What can hang from each mark
K_146: K_478
K_107: K_478 K_776
K_657: K_239
K_478: K_107 K_146 K_239 K_463
K_776: K_107 K_779
K_508: K_463
K_779: K_657

Each row was made from one small tree. The marks that hang from a mark follow it in brackets, in the order of their numbers. Every link used is in the known rows. Write each row's tree.
Known rows
K_146{K_478{K_107{K_776{K_779}} K_239 K_463}}: .03  .05  -.02  -.02  .05  -.01  .25  .00  .03  .01  .00  -.05  -.05  .04  .01  .02  -.21  -.10  -.10  -.44  -.07  .00  .04  -.11  .00  .03  .18  .00  .01  -.06  .08  -.29  .13  .08  .09  .07  .00  .03  -.08  -.02  -.11  .10  .19  .05  .10  -.01  -.02  .09  .03  .05
K_776{K_107 K_779{K_657{K_239}}}: -.26  -.01  -.15  .00  .10  -.02  -.03  .05  -.03  .07  .05  .03  .08  -.24  -.01  -.10  .16  .20  .01  .56  -.01  -.26  .03  -.07  -.08  .05  -.08  .01  -.15  .12  .08  .11  .00  .00  -.14  -.11  -.03  -.10  .10  -.02  .56  -.33  -.16  -.13  .02  .03  .08  -.08  .01  -.13
K_107{K_478}: -.01  -.01  -.11  .00  .02  .03  .00  .04  .00  .00  -.01  -.01  .01  .02  .11  -.02  .12  -.01  .03  .25  .06  -.05  -.06  .08  .02  -.02  -.09  .03  .17  .07  .03  .20  -.16  -.05  .10  -.09  .01  .10  .05  .08  .09  .05  -.08  .04  -.01  .03  .01  -.09  .00  -.02
K_779{K_657}: -.03  -.01  -.18  .04  .00  .02  .01  .06  -.01  -.04  -.01  .01  .21  -.15  .17  -.06  .21  .12  .05  .40  .00  -.22  .01  .01  -.03  .00  .02  .00  -.03  .20  -.06  .09  -.09  -.02  -.02  -.09  -.11  .07  .02  .00  .30  -.01  .02  -.01  .14  .01  .03  -.16  -.09  -.13
K_146{K_478{K_239 K_463}}: .07  .05  -.22  -.01  .00  .02  .27  .03  .01  -.04  -.06  -.04  -.06  .06  .20  -.01  -.09  -.07  .01  -.24  -.06  -.09  .06  -.02  .01  -.01  .07  .04  .19  .08  -.01  -.16  -.01  -.05  .16  .04  -.13  .05  -.06  .06  -.03  .20  .10  .04  .15  -.01  -.02  -.11  -.07  .05
K_478{K_463}: .06  .03  -.20  .00  .01  -.02  -.09  .00  -.01  -.07  -.08  -.01  .16  .00  .17  .02  .14  .00  .02  .13  .04  -.06  -.05  .07  .03  -.01  -.09  -.02  .02  .16  -.09  .02  -.12  .00  .10  -.01  -.11  .17  -.04  .08  .02  .10  -.09  .02  .10  -.03  .01  -.17  -.07  .01
K_146{K_478{K_107}}: -.02  .02  -.22  .01  .05  .03  .35  .04  .05  -.04  .00  -.05  -.05  .15  .11  -.03  -.05  -.04  -.07  -.01  -.05  -.07  .04  -.04  .00  .00  .13  -.01  .10  .11  .07  -.04  .07  -.01  .14  -.03  -.01  .15  .04  .12  .05  .14  .19  .12  .20  .02  -.01  -.11  -.08  .01
K_146{K_478{K_107{K_776} K_239}}: .02  .00  -.07  .01  .06  .01  .42  .09  .04  -.03  .08  -.04  -.18  .12  .07  -.02  -.14  -.09  -.09  -.33  -.13  -.02  .03  -.12  .01  .00  .17  .03  .19  -.02  .14  -.04  .10  .01  .12  .03  -.01  .05  .00  .03  -.07  .11  .32  .10  .12  .01  -.02  .01  .00  .03
K_508{K_463}: -.02  .00  -.25  .06  .10  -.04  .00  .03  -.03  -.09  -.02  .00  .14  .04  .26  .01  .20  .10  .13  .31  .06  -.12  -.06  .14  .04  -.03  .00  .07  .23  .18  -.12  .40  -.06  -.17  .15  -.03  -.09  .32  .08  .09  .14  .18  .15  .09  .11  -.04  .04  -.11  -.14  .01
K_478{K_107{K_776} K_146 K_239}: .06  -.02  .15  .02  -.11  -.02  .16  .02  .01  -.07  .01  .02  -.15  .12  -.08  .06  -.10  -.03  .02  -.26  -.10  .11  .01  -.03  .04  -.01  .09  .00  .00  -.13  .03  .11  .10  -.05  -.06  .05  .01  .05  -.02  -.07  -.23  .08  .21  .08  .03  -.04  -.02  .08  -.01  .03
K_107{K_478{K_239 K_463} K_776{K_779{K_657}}}: .02  -.01  .14  .02  .02  .02  -.18  .00  -.02  .09  .02  -.02  .10  -.22  -.04  -.01  -.01  -.02  -.03  -.09  .04  -.07  -.02  -.02  -.02  .02  .01  .02  -.04  -.05  .03  -.13  -.08  .07  -.05  .03  .02  -.17  -.08  -.13  .05  -.06  -.07  -.09  -.11  .01  -.01  .15  .10  -.06
K_776{K_107}: -.17  -.02  -.19  -.03  .14  .01  .06  .06  .02  -.03  .08  .01  -.01  .12  .10  -.01  .11  .09  .04  .28  .02  -.10  -.04  -.04  .01  .04  -.13  .00  .04  .11  .03  .18  -.10  -.08  .01  -.09  -.01  .06  .13  .04  .17  -.08  -.04  .01  .04  .04  .04  -.19  .02  -.02
K_478{K_107{K_776} K_146 K_239 K_463}: .18  -.01  .14  .02  -.10  -.03  .07  -.05  .00  -.07  -.03  .00  -.08  .14  -.05  .06  -.10  -.08  .00  -.43  -.05  .19  -.01  -.02  .06  .00  .06  -.06  -.04  -.10  -.06  -.07  .10  .00  -.08  .14  -.02  -.03  -.12  -.04  -.38  .10  .13  .04  .04  -.05  -.04  .07  .01  .09
K_146{K_478{K_239}}: -.02  .04  -.20  -.02  .01  .02  .33  .09  .01  -.05  -.01  -.02  -.10  .02  .17  -.02  -.07  -.03  .02  -.10  -.10  -.16  .07  -.03  .00  -.02  .12  .10  .27  .05  .07  -.01  .01  -.07  .15  -.03  -.12  .10  .04  .03  .11  .14  .16  .08  .16  .01  .00  -.11  -.11  .00
K_478{K_107{K_776{K_779}} K_146 K_239 K_463}: .04  .03  .16  .00  -.11  -.06  -.04  -.07  .00  -.03  -.06  .00  -.04  .04  -.17  .08  -.15  -.04  .00  -.40  -.04  .13  .02  -.02  .03  .01  .12  -.03  -.16  -.16  -.03  -.18  .12  .04  -.07  .12  .02  .01  -.08  -.11  -.27  .11  .07  .02  .05  -.05  -.03  .16  .02  .05
K_776{K_107{K_478{K_463}} K_779}: -.19  .01  -.06  -.04  .13  .03  -.13  -.04  .01  .08  .01  -.03  .06  .02  -.08  .01  .02  .03  .02  .20  .14  -.03  -.04  -.01  -.02  .05  -.14  -.03  -.13  .01  .01  -.06  -.15  -.02  .02  -.05  .10  -.07  .10  .01  .13  -.12  -.22  -.08  -.09  .06  .02  -.02  .12  .01
K_478{K_107 K_146 K_239 K_463}: .13  .03  .00  .04  -.17  .00  .16  -.06  -.01  -.08  -.13  .00  -.04  .14  -.03  .06  -.12  -.07  .11  -.40  -.04  .11  .03  .03  .07  .00  .06  -.01  -.06  -.08  -.10  .00  .04  -.08  -.07  .13  -.07  .01  -.07  -.03  -.33  .20  .09  .05  .16  -.05  -.03  .02  -.02  .09
K_776{K_107{K_478{K_146}} K_779{K_657{K_239}}}: -.15  -.03  .02  .02  .01  .05  -.08  -.01  -.02  .11  .06  .04  -.02  -.17  -.13  -.12  .09  .16  .02  .51  .05  -.10  .07  -.02  -.09  .01  -.11  -.01  -.16  .03  .02  .12  .03  .00  -.21  -.08  .06  -.24  .11  .03  .37  -.32  -.24  -.13  -.13  .04  .04  .00  .01  -.10
K_107{K_478{K_463} K_776{K_779{K_657{K_239}}}}: .08  -.04  .08  .02  .07  -.01  -.29  .00  -.03  .11  .03  -.01  .17  -.29  .01  -.07  .15  .02  -.08  .29  .05  -.07  -.05  .01  -.06  .00  -.10  -.03  -.07  .09  .03  -.01  -.03  .15  -.07  -.02  .01  -.14  -.11  .03  .22  -.27  -.18  -.12  -.16  .00  .02  .04  .06  -.08

Which tree is each row?
-.12  .01  .06  -.03  .00  .03  -.09  -.06  -.01  .06  -.03  .01  -.07  .07  -.14  .02  -.13  .02  .09  -.07  .08  .06  .04  .00  -.01  .02  -.07  .02  -.11  -.12  -.03  -.06  -.04  -.05  -.06  .02  .08  -.18  .07  -.05  -.05  -.02  -.19  -.07  -.11  .04  .00  .08  .09  .03 => K_776{K_107{K_478{K_146 K_239 K_463}} K_779}
.08  .04  -.17  .03  .01  .02  .40  .00  .04  -.03  -.06  -.06  -.09  .15  .13  -.01  -.18  -.13  .00  -.40  -.07  -.03  .06  -.07  .03  .01  .14  .01  .10  .04  .05  -.14  .05  -.03  .11  .09  -.06  .00  -.06  .07  -.16  .23  .20  .09  .21  .00  -.03  -.03  .00  .08 => K_146{K_478{K_107 K_239 K_463}}
.14  -.01  -.02  .02  -.08  .04  -.13  -.07  .01  -.02  -.10  .01  .04  .11  .04  .01  .08  -.02  .05  .08  .09  .13  -.02  .12  .02  -.04  -.12  -.04  .02  .04  -.14  .03  -.09  -.03  .01  .00  .00  -.02  -.02  .11  -.17  .07  -.18  .01  -.04  -.01  -.03  -.10  -.07  .04 => K_107{K_478{K_146 K_463}}
-.07  .02  .17  -.02  -.11  -.05  .02  .01  -.01  -.03  -.01  .02  -.09  .00  -.18  .07  -.12  .01  -.01  -.22  -.07  .06  .03  -.03  .01  .00  .14  .02  -.11  -.17  .05  -.03  .14  .01  -.09  .04  .03  .07  .02  -.15  -.12  .02  .14  .05  .04  -.03  .00  .17  .00  .00 => K_478{K_107{K_776{K_779}} K_146 K_239}
-.11  -.01  .09  -.04  .10  -.02  -.28  .03  -.01  .05  .05  -.01  .05  -.11  -.05  .00  .09  .01  -.09  .25  .06  -.04  -.06  .02  -.03  .00  -.05  .02  .03  -.01  .09  .03  -.06  .08  .11  -.10  .09  .09  .05  -.01  .15  -.13  -.08  .00  -.14  .03  .01  .07  .04  -.06 => K_107{K_478 K_776{K_779}}
.12  -.01  -.03  .02  .07  -.03  -.04  -.03  .03  -.05  .02  -.04  .10  .11  .06  .04  .05  -.07  -.07  -.10  .01  .09  -.10  -.02  .05  .03  -.02  -.08  -.07  .05  -.02  -.03  .00  .09  .04  .05  .01  .10  -.10  .04  -.18  .03  .09  .05  .06  -.02  -.01  -.06  .05  .05 => K_478{K_107{K_776} K_463}
.03  -.05  .08  -.02  .05  .00  -.03  .08  .00  .02  .09  .00  -.09  .00  .06  .00  .02  -.07  .00  -.08  -.02  .02  -.06  .01  .03  -.01  -.06  .07  .25  -.05  .11  .20  -.13  -.02  .06  -.02  .02  -.01  .01  -.03  -.04  -.01  .08  .02  -.13  .02  .01  .05  .08  -.01 => K_107{K_478{K_239} K_776}
-.09  -.01  .00  .00  .07  -.07  -.25  .07  -.04  .03  .05  .03  .16  -.35  .02  -.07  .22  .15  -.07  .45  -.04  -.20  -.02  -.03  -.07  .00  .00  .00  -.07  .12  .05  .05  .04  .12  -.06  -.09  -.05  .05  .00  -.05  .43  -.29  -.05  -.08  .00  -.02  .05  -.05  -.05  -.14 => K_107{K_776{K_779{K_657{K_239}}}}
-.07  -.03  .02  -.01  .01  .05  .13  .02  .02  .01  .06  .03  -.18  .18  -.04  .00  -.07  .02  .10  -.03  .01  .06  .02  .00  .01  .01  -.11  .05  .10  -.06  .02  .19  -.09  -.16  -.05  -.02  .05  -.15  .12  -.01  -.05  -.03  -.05  -.02  -.12  .04  .00  -.03  .06  .03 => K_776{K_107{K_478{K_146 K_239}}}
.11  .02  -.04  .03  -.12  -.01  .02  -.10  .01  -.08  -.11  .00  .08  .18  .00  .04  .03  -.02  .03  -.09  .01  .15  -.01  .07  .05  -.01  .00  -.09  -.14  .03  -.15  -.05  .08  -.03  -.05  .07  -.02  .09  -.07  .07  -.25  .13  .00  .05  .13  -.04  -.03  -.08  -.08  .08 => K_478{K_107 K_146 K_463}
.19  -.04  .19  .01  -.05  .00  -.14  -.04  .00  .00  .00  .02  -.07  .04  -.01  .02  -.04  -.10  .01  -.25  .02  .19  -.03  .06  .04  -.03  -.08  .00  .14  -.07  -.07  .04  -.02  .02  -.01  .06  .00  -.10  -.09  .01  -.29  .03  -.03  -.01  -.15  -.02  -.04  .04  .04  .05 => K_107{K_478{K_146 K_239 K_463} K_776}
.04  -.03  -.01  .00  .04  .07  -.04  -.06  .03  .01  .03  .01  -.04  .20  -.01  -.01  .00  .00  .04  .12  .11  .14  -.01  .03  .02  .02  -.19  -.07  -.05  .06  -.10  .07  -.08  -.06  -.05  -.01  .06  -.14  .05  .10  -.12  -.07  -.17  -.05  -.11  .04  -.01  -.13  .02  .04 => K_776{K_107{K_478{K_146 K_463}}}
-.02  .00  .13  -.03  .03  -.02  -.23  -.01  -.02  .06  .00  -.03  .01  -.13  -.04  .04  -.04  -.07  -.03  -.17  .04  .03  -.05  .01  .01  .00  -.04  .04  .07  -.08  .06  -.07  -.10  .06  .03  .02  .04  -.03  -.05  -.08  -.05  -.01  -.06  -.05  -.13  .00  .00  .15  .11  .02 => K_107{K_478{K_239 K_463} K_776{K_779}}
-.04  -.01  .23  -.04  -.07  -.02  -.16  .02  -.02  .03  .02  .04  -.08  -.08  -.15  .04  -.06  .00  .01  -.01  .00  .06  .01  .03  -.02  -.03  .02  .08  .04  -.16  .06  .00  .02  .00  .00  -.04  .06  .00  .04  -.10  -.03  -.06  -.02  -.01  -.16  .00  -.01  .17  .02  -.01 => K_107{K_478{K_146 K_239} K_776{K_779}}
-.26  .03  -.16  -.01  .11  .02  -.07  .04  -.01  .03  .07  .01  .15  -.15  -.02  -.04  .11  .19  .01  .47  .05  -.23  .03  -.09  -.08  .06  -.01  .00  -.24  .13  .01  -.04  -.06  -.01  -.08  -.10  .01  -.05  .14  -.08  .44  -.17  -.09  -.07  .05  .06  .05  -.05  .02  -.14 => K_776{K_107 K_779{K_657}}
.09  -.04  .20  -.01  -.07  .00  -.07  .04  .01  -.01  .04  .03  -.13  .07  -.03  .01  -.03  -.04  .02  -.10  -.03  .12  -.02  .04  .03  -.04  -.04  .05  .17  -.09  .00  .16  -.02  -.03  .01  -.02  .03  -.04  .00  -.02  -.16  .01  .04  .02  -.16  .00  -.01  .05  .00  .01 => K_107{K_478{K_146 K_239} K_776}
-.03  .01  -.01  .02  .05  .01  .29  .07  .02  .04  .07  -.04  -.03  -.08  -.03  -.05  -.14  -.01  -.09  -.20  -.11  -.14  .08  -.15  -.05  .02  .26  .01  -.04  -.01  .15  -.18  .16  .04  .01  .02  -.01  -.04  -.02  -.04  .12  .05  .28  .05  .11  .01  -.01  .12  .00  -.06 => K_146{K_478{K_107{K_776{K_779{K_657}}} K_239}}
-.02  .01  -.08  .02  .09  .00  .19  .05  .01  .05  .06  -.03  .01  -.13  .02  -.10  .02  .03  -.15  .16  -.10  -.15  .06  -.11  -.08  .00  .15  -.05  -.05  .10  .15  -.12  .21  .13  .00  -.03  .00  -.01  -.03  .06  .29  -.15  .14  .00  .07  .00  .02  .02  -.05  -.08 => K_146{K_478{K_107{K_776{K_779{K_657{K_239}}}}}}
.11  .03  -.05  .01  -.16  -.02  .02  -.05  -.03  -.09  -.13  .04  -.01  .04  .06  .06  -.03  .00  .10  -.21  -.03  .04  .04  .08  .04  -.03  -.01  .02  .00  -.01  -.16  -.02  -.01  -.07  -.01  .08  -.13  .05  -.06  -.03  -.18  .17  -.05  .00  .11  -.05  -.01  -.07  -.11  .06 => K_478{K_146 K_239 K_463}
.06  .03  .13  -.01  -.05  -.05  -.20  -.10  .00  -.04  -.05  .00  .10  .05  -.15  .06  .00  -.01  -.08  -.09  .03  .15  -.02  .02  .01  .00  .06  -.10  -.28  -.06  -.08  -.20  .14  .10  -.07  .05  .05  .09  -.06  -.01  -.20  -.01  -.02  .02  .03  -.04  -.02  .07  -.04  .05 => K_478{K_107{K_776{K_779}} K_146 K_463}
.06  .00  .24  -.03  -.06  -.02  -.28  -.05  -.02  .04  -.04  .02  -.02  -.05  -.13  .04  -.08  -.05  -.01  -.17  .04  .12  -.02  .04  .00  -.03  -.02  .02  -.04  -.13  -.03  -.13  .02  .06  -.03  .03  .05  -.04  -.06  -.08  -.18  -.01  -.11  -.04  -.17  -.01  -.02  .15  .03  .02 => K_107{K_478{K_146 K_239 K_463} K_776{K_779}}
.02  -.03  .19  .02  -.03  -.01  -.24  .00  -.03  .09  .05  .05  .05  -.25  -.10  -.08  .14  .09  -.06  .41  .00  -.02  .01  .03  -.08  -.05  -.05  -.01  -.08  .00  .01  .06  .09  .10  -.12  -.06  .04  -.13  -.01  .00  .24  -.29  -.17  -.09  -.20  .00  .02  .05  -.03  -.10 => K_107{K_478{K_146} K_776{K_779{K_657{K_239}}}}
.06  -.02  .10  .00  -.04  -.03  -.02  -.01  .02  -.08  .03  .03  -.03  .13  -.06  .03  .04  .01  -.04  .02  -.03  .14  -.03  .02  .02  -.02  .03  -.06  -.09  -.02  -.02  .07  .12  .03  -.01  .00  .04  .13  .02  .03  -.16  -.02  .13  .08  .02  -.03  -.01  -.03  -.06  .02 => K_478{K_107{K_776} K_146}
.07  .00  -.06  .02  -.03  .02  .04  .00  -.01  .01  -.06  -.03  -.01  .01  .10  .02  -.03  -.09  .11  -.17  .03  -.03  -.04  .07  .06  -.01  -.09  .06  .19  .01  .00  .10  -.19  -.07  .07  .03  -.05  -.04  -.04  .03  -.11  .14  -.07  .00  -.01  .01  -.01  -.02  .06  .06 => K_107{K_478{K_239 K_463}}
-.13  .01  .03  -.03  .04  .04  -.21  -.07  .01  .05  -.01  .01  .01  .06  -.14  .01  -.01  .06  .02  .19  .14  .08  .00  .03  -.03  .02  -.12  -.05  -.20  -.03  -.06  -.12  -.04  -.03  -.05  -.03  .12  -.11  .08  .01  .03  -.10  -.24  -.07  -.10  .04  .00  .00  .06  .02 => K_776{K_107{K_478{K_146 K_463}} K_779}
